Known rows, with every step that occurs:
gedal-pirit: [ 0.12 -0.48 -0.15 -0.95 -0.66  0.98 -1.10 -0.24 -1.28 -1.45 -1.31  1.14
  0.23  0.25  0.01 -1.68  1.63 -1.82  1.46  1.69 -0.77  1.18 -2.28  1.01]
fofeda-gedal-pirit-kamur: [-0.63 -3.17 -1.44  2.78 -0.60  1.14 -1.21 -1.27 -0.58 -2.29  1.18  0.82
  2.88 -2.16 -0.90 -2.47  2.78 -2.84  0.46 -0.10 -1.47  0.95 -3.73  0.88]
govav-vapo-fofeda: [ 4.00  0.14  0.97  1.03 -0.13  1.80  0.82  0.96  1.41  1.02  2.00  0.71
  1.64  2.74  0.74  1.33  1.95 -2.42 -0.49 -1.43 -1.42  2.34  0.31  2.08]
govav-vapo-fofeda-fesog-pirit-kamur: [ 2.02 -2.85 -0.98  5.77 -0.81  1.71 -0.90 -0.07  1.15 -1.08  2.15 -0.34
  1.68 -0.01 -1.00 -0.58  3.69 -1.48 -0.30 -1.40 -3.26  0.54 -1.29  0.29]
vapo-govav-kamur-fofeda-gedal: [-0.28 -2.36  0.64 -0.73 -0.85  0.15  3.63 -1.70  2.28 -1.36  0.51  1.79
  1.68 -0.72 -0.03  0.67  2.11 -1.22 -2.51  2.47 -0.76 -0.05 -0.72  3.05]
vapo-govav-kamur-pirit-gedal-fofeda: [ 1.87 -1.21 -0.39 -1.40  1.21 -1.16  2.64  0.10  3.59 -0.57 -1.12 -0.23
  2.24  0.98  2.67 -3.43  4.88 -3.40 -1.26 -0.92 -1.92  0.03 -4.73 -1.01]
gedal-pirit-vapo: [ 0.90 -1.86 -2.69 -1.53 -1.31  1.73 -1.85 -2.43  0.32 -1.78 -0.75 -0.04
  1.03 -1.11  1.20 -1.68  0.18 -4.21  0.35 -0.51 -1.14 -1.11 -3.51 -1.17]
govav-gedal-fofeda-fesog: [ 1.23 -1.66 -0.44 -0.13 -0.21  1.40  0.07  2.07 -0.06 -1.67 -0.81 -0.90
  1.82  2.88 -0.75 -2.08  3.18 -1.40 -0.46  2.52 -2.90  0.34 -0.61  2.62]
kamur-fofeda-gedal-pirit-vapo-govav-fesog: [ 1.59 -1.87 -1.63 -1.31 -1.92  2.07  4.63 -0.43  1.73 -0.47 -2.30  1.12
  0.51 -1.60 -0.75  2.44  0.10 -2.77 -0.90  5.58 -1.55 -1.53 -2.06  0.58]
vapo-govav: [ 2.02 -0.54  1.22 -1.49 -0.96  2.28  2.49  0.34  2.04  1.68 -0.29  1.71
  2.96 -0.43  1.15  2.40 -1.49  0.39  0.47  0.96  0.11  0.91 -1.20 -0.12]
govav-gedal-pirit-kamur-fofeda-fesog: [-1.13 -2.85 -1.88  0.52  0.94  0.73  0.59  1.37 -0.81 -2.61 -0.11 -0.09
  0.66  0.22 -2.26 -0.27  2.05 -2.49  0.27  3.12 -1.27 -0.83 -0.24  3.80]
fofeda-gedal-pirit-kamur-govav-fesog: [ 0.24 -3.28 -1.15  2.62 -1.40  0.71  4.53  1.66 -0.06 -0.64 -0.91 -0.06
 -0.52 -1.45 -2.92  2.09  3.27 -2.77 -2.38  4.91 -2.86  0.24 -1.00  1.33]
kamur-govav-gedal-pirit-vapo-fofeda: [ 2.82 -1.58 -0.28 -1.07 -0.25  0.49 -0.66 -0.33  2.66 -0.03  1.67  0.33
  2.83  0.88 -0.14  0.28  1.01 -4.79 -0.09 -1.12 -1.70  0.90 -2.35  2.21]
fofeda-gedal: [ 0.13 -1.49  1.16  0.90 -2.60  0.74  0.76 -1.45  0.48 -1.05  1.41  0.91
  2.46 -0.46 -0.39 -1.05  1.04 -1.24 -2.25  1.50 -1.82  1.35 -1.06  1.05]
govav-vapo: [ 2.06 -0.26 -1.31  2.26  0.01  2.69  0.19 -0.63 -1.03 -0.43 -0.83  0.74
 -0.23  2.34  2.20  0.44  4.38 -0.75 -1.59  0.36 -2.14  1.01  0.15  0.39]
fofeda-fesog-pirit-vapo-govav-gedal: [ 1.43 -1.85 -1.22  0.87 -0.25  1.93 -1.07 -1.01  2.13 -1.01 -0.90  1.43
  3.17  1.74  1.66  0.28  3.52  0.48 -1.01  2.09 -3.07 -1.04 -2.63  1.47]
gedal-fofeda: [ 2.92 -0.57 -0.04 -1.19  0.47 -0.12  1.50  0.69  1.44 -0.89 -1.79  0.13
  1.72  1.80  1.08 -3.10  3.11 -2.94 -0.21 -2.21 -0.25  1.29 -1.77 -0.68]
kamur-pirit-vapo-govav-fesog: [ 2.25 -1.80 -1.52 -0.73 -2.23  2.48  5.50  0.71  2.48  1.22 -1.88  0.36
  0.07 -1.55  0.10  3.05  0.03 -1.54 -1.64  3.79 -1.85 -2.26 -1.72 -0.57]
gedal-fofeda-fesog-pirit: [ 2.72 -0.86  0.82  2.24 -1.92  0.38 -0.30 -0.02  1.74 -1.07 -0.75 -0.66
  0.06  1.94 -0.78 -2.03  3.08 -0.62 -0.52  0.99 -3.89  0.49 -0.42 -0.07]
govav-kamur-fofeda-gedal-pirit: [-0.97 -1.68 -0.21 -1.25 -0.68  0.11  0.37 -1.88 -0.12 -2.61 -0.96  1.68
  0.49 -0.29 -0.51 -1.94  3.02 -2.55 -0.11  3.58 -1.30  0.56 -2.43  3.47]
fofeda-gedal-pirit-vapo-govav: [ 1.77 -1.53 -0.62 -2.66 -1.92  2.86  0.38 -2.93  2.60  0.51 -0.41  1.37
  4.20 -1.83  1.43  0.66 -1.85 -2.36  0.60  2.06 -1.45 -0.15 -3.78  0.06]
pirit-vapo-fofeda: [ 3.55 -1.15  0.20 -1.00 -1.15  1.05  0.40  0.25  2.99  0.54  2.71 -0.04
  2.51  0.34  0.17  0.85 -1.21 -4.18 -0.15 -3.33 -0.34  0.66 -1.24  0.13]
kamur-pirit-vapo-fofeda-gedal: [ 1.88 -1.91  0.98 -0.25 -2.82  0.44  1.17 -2.22  3.60  0.30  3.11  0.12
  3.85 -0.85 -0.14 -1.08 -0.07 -4.03 -2.61 -0.18 -2.80  0.50 -2.10  2.18]
govav-gedal: [ 0.19 -1.26 -0.78  1.64  0.94  0.35 -0.72  0.89 -0.38 -2.05 -0.82  1.72
  1.33  2.75  1.31 -0.82  5.43  0.77 -1.46  0.15 -1.22  0.15 -1.41  1.51]

Rows:
[ 1.52 -1.63 -0.97 -3.14 -1.03  2.11  1.17 -3.13  2.94  0.10 -0.90  1.61
  3.79 -1.95  1.23  0.84 -1.75 -3.15  0.55  2.20 -0.78 -0.58 -3.48  0.69]	kamur-fofeda-gedal-pirit-vapo-govav
[ 2.30 -0.81  1.60  1.51 -2.15  1.38  0.62 -1.50  1.61 -0.08  2.68  0.90
  3.28  1.22 -0.18 -0.33  1.92 -2.51 -2.23  1.14 -2.91  2.46 -0.69  2.95]	govav-vapo-fofeda-gedal
[ 0.94 -2.82 -0.74 -1.69 -1.21  3.41  1.97 -0.35  2.45 -0.01 -0.03  0.97
  0.69 -0.27  2.25  2.15  2.39  0.87 -0.52  0.84 -1.03 -1.30 -2.60  0.64]	gedal-pirit-vapo-govav-kamur
[-0.09 -2.82 -0.29 -1.11 -1.10  0.43  3.07 -2.60  2.72 -1.57  0.58  1.49
  1.98 -1.20  0.24  0.39  1.73 -2.19 -2.62  1.97 -0.93 -0.76 -1.39  2.43]	pirit-vapo-govav-kamur-fofeda-gedal
[-0.59 -2.80 -1.29  0.47  0.34  0.84  1.96  1.83 -0.41 -1.72  0.73 -0.66
  0.35 -0.49 -2.41  0.74  0.16 -2.51 -0.07  1.93 -0.52 -0.70  0.83  2.53]	pirit-kamur-fofeda-fesog
[ 2.49 -1.60  1.34  0.98 -3.13  0.50 -0.06 -2.63  3.22 -0.48  3.02  0.38
  3.71 -0.31 -0.51 -1.03  0.36 -3.47 -2.12 -0.18 -2.97  1.20 -1.84  1.28]	fesog-pirit-vapo-fofeda-gedal
[ 1.61 -1.38  0.06 -0.87 -1.05  1.63  0.92  2.17  0.05 -0.89 -0.32 -1.52
  1.34  1.78 -1.30 -1.54  0.96 -2.06  0.02  1.95 -2.22  0.66 -0.06  1.62]	gedal-fofeda-fesog
[ 3.84 -0.45  1.15  1.13  0.19  1.21  1.73  1.11  1.94  1.63  1.98  0.40
  1.63  2.57  0.00  2.35  2.42 -3.01 -1.39 -0.65 -2.15  2.75  0.71  2.81]	kamur-govav-vapo-fofeda
[ 1.70 -1.01  1.02  2.95 -2.56  0.84 -0.47  0.16  0.91 -0.82  0.23 -0.46
 -0.63  1.27 -1.14 -0.47  1.98  0.53 -0.72  1.62 -3.66  0.25  0.32 -0.04]	fofeda-fesog-pirit
[ 0.17 -2.41 -1.56 -2.86  1.51  0.35  3.80 -0.71  2.47 -1.39 -1.56  1.87
 -0.58 -0.53  1.03  1.82  2.24 -1.95 -0.36  0.79  1.14 -1.87 -1.14  2.14]	gedal-pirit-vapo-govav-kamur-fofeda
[ 2.66 -2.12 -1.95  0.69 -2.27  1.31 -1.36 -2.35  2.44 -1.52 -0.33 -1.23
  0.95 -0.01  0.64 -1.84  1.26 -3.31 -1.06 -0.96 -3.35 -1.61 -2.21 -1.96]	gedal-fofeda-fesog-pirit-vapo
[ 1.29 -2.12 -2.19  3.36  1.04  2.01  0.36 -0.89 -0.74 -0.23 -0.60  0.39
  0.50  1.09  0.75  0.87  5.72 -2.62 -1.92  1.25 -3.37  1.58 -0.78  1.74]	gedal-pirit-kamur-govav-vapo
[-0.63 -2.73 -0.48  1.25 -0.30 -0.74  2.14 -1.97  1.15 -2.31  1.16  1.37
  2.44 -1.76 -1.12 -1.12  1.81 -3.34 -2.05  0.55 -0.44  0.34 -1.17  1.92]	pirit-kamur-fofeda-gedal
[-0.48 -1.47 -0.07  2.74 -0.03 -1.57 -0.09  0.19  0.95 -3.02  1.04 -0.43
 -0.75  0.74  0.12 -1.11  4.26 -1.61 -1.34  1.76 -2.85 -0.13 -2.62 -1.71]	govav-kamur-fofeda-fesog-pirit-gedal
[ 2.08 -2.03  1.14  2.50 -1.57  1.05  0.98 -1.43  1.94  0.12  3.15  0.49
  3.87  0.32 -0.87  0.12  2.55 -3.35 -2.70  0.94 -3.36  2.62 -0.91  3.30]	pirit-kamur-govav-vapo-fofeda-gedal
[ 0.07 -3.02 -0.86  2.57 -0.63  1.02 -1.17 -1.00  0.18 -1.82  2.08  0.84
  3.44 -1.88 -1.21 -2.15  2.31 -3.42  0.76 -0.59 -1.45  1.41 -3.65  1.50]	vapo-fofeda-gedal-pirit-kamur
[ 1.03 -1.10 -0.14  0.45  0.78  1.38  0.19  0.44  1.20 -0.53 -1.10  2.45
  3.08  2.12  1.90  0.69  3.81  1.45 -0.72  1.46 -1.28  0.26 -2.10  1.86]	vapo-govav-gedal
[-0.74 -1.10 -0.12 -1.34 -0.69 -0.24 -0.17 -2.24 -0.38 -2.46 -1.12  1.74
  1.16 -0.53 -0.82 -2.38  1.81 -3.41  0.30  3.45 -1.21  1.00 -2.43  3.10]	kamur-fofeda-gedal-pirit
[-0.85 -2.70 -1.47  0.04  0.44  0.89  1.27  1.41 -0.79 -2.11  0.19 -0.47
  0.31 -0.56 -2.57  0.08  0.48 -2.92  0.60  2.80 -0.82 -0.55  0.15  3.10]	gedal-pirit-kamur-fofeda-fesog
[ 0.87 -1.30 -0.12 -0.34 -0.47  0.71  0.26  2.00  0.02 -1.69  0.21 -1.75
  1.63  1.59 -0.88 -2.25  1.65 -3.00 -0.12  2.29 -2.62  0.79 -1.57  0.37]	pirit-gedal-fofeda-fesog
[ 3.01 -0.81 -0.41 -1.10  1.57  0.27  0.95  0.25  2.39 -1.05 -2.62  1.45
  3.64  2.94  2.13 -2.77  5.21 -1.48 -0.23 -0.45 -1.22  0.92 -3.05  1.05]	vapo-govav-gedal-fofeda
[ 0.08 -2.42 -0.25 -0.35 -0.78  0.49  4.43  0.69  3.06  1.36  0.18 -0.02
 -1.27 -0.07  2.04  0.06  4.16  0.51 -3.16 -0.77 -2.07 -2.33 -1.15  1.75]	govav-kamur-pirit
[-0.01 -0.78  0.32  3.26 -0.88 -1.19 -1.36  0.06  0.33 -2.44  1.32 -0.73
  0.27  0.64  0.07 -1.70  2.96 -1.69 -0.94  1.56 -3.31  0.77 -2.95 -2.71]	fofeda-fesog-pirit-gedal
[ 2.39 -2.31 -2.37  1.19 -1.63  1.16 -2.01 -2.42  2.31 -2.03 -0.62 -0.86
  1.28  0.82  0.95 -2.27  2.79 -2.87 -1.35 -0.64 -3.77 -1.85 -2.62 -1.24]	govav-gedal-fofeda-fesog-pirit-vapo
[-0.28 -1.67 -0.40 -0.98 -0.10  0.68  2.28  1.94 -0.43 -1.27 -0.01 -0.48
 -0.35  0.48 -2.12  1.04 -0.49 -1.99 -0.31  2.97 -0.57 -0.54  1.67  2.76]	kamur-fofeda-fesog
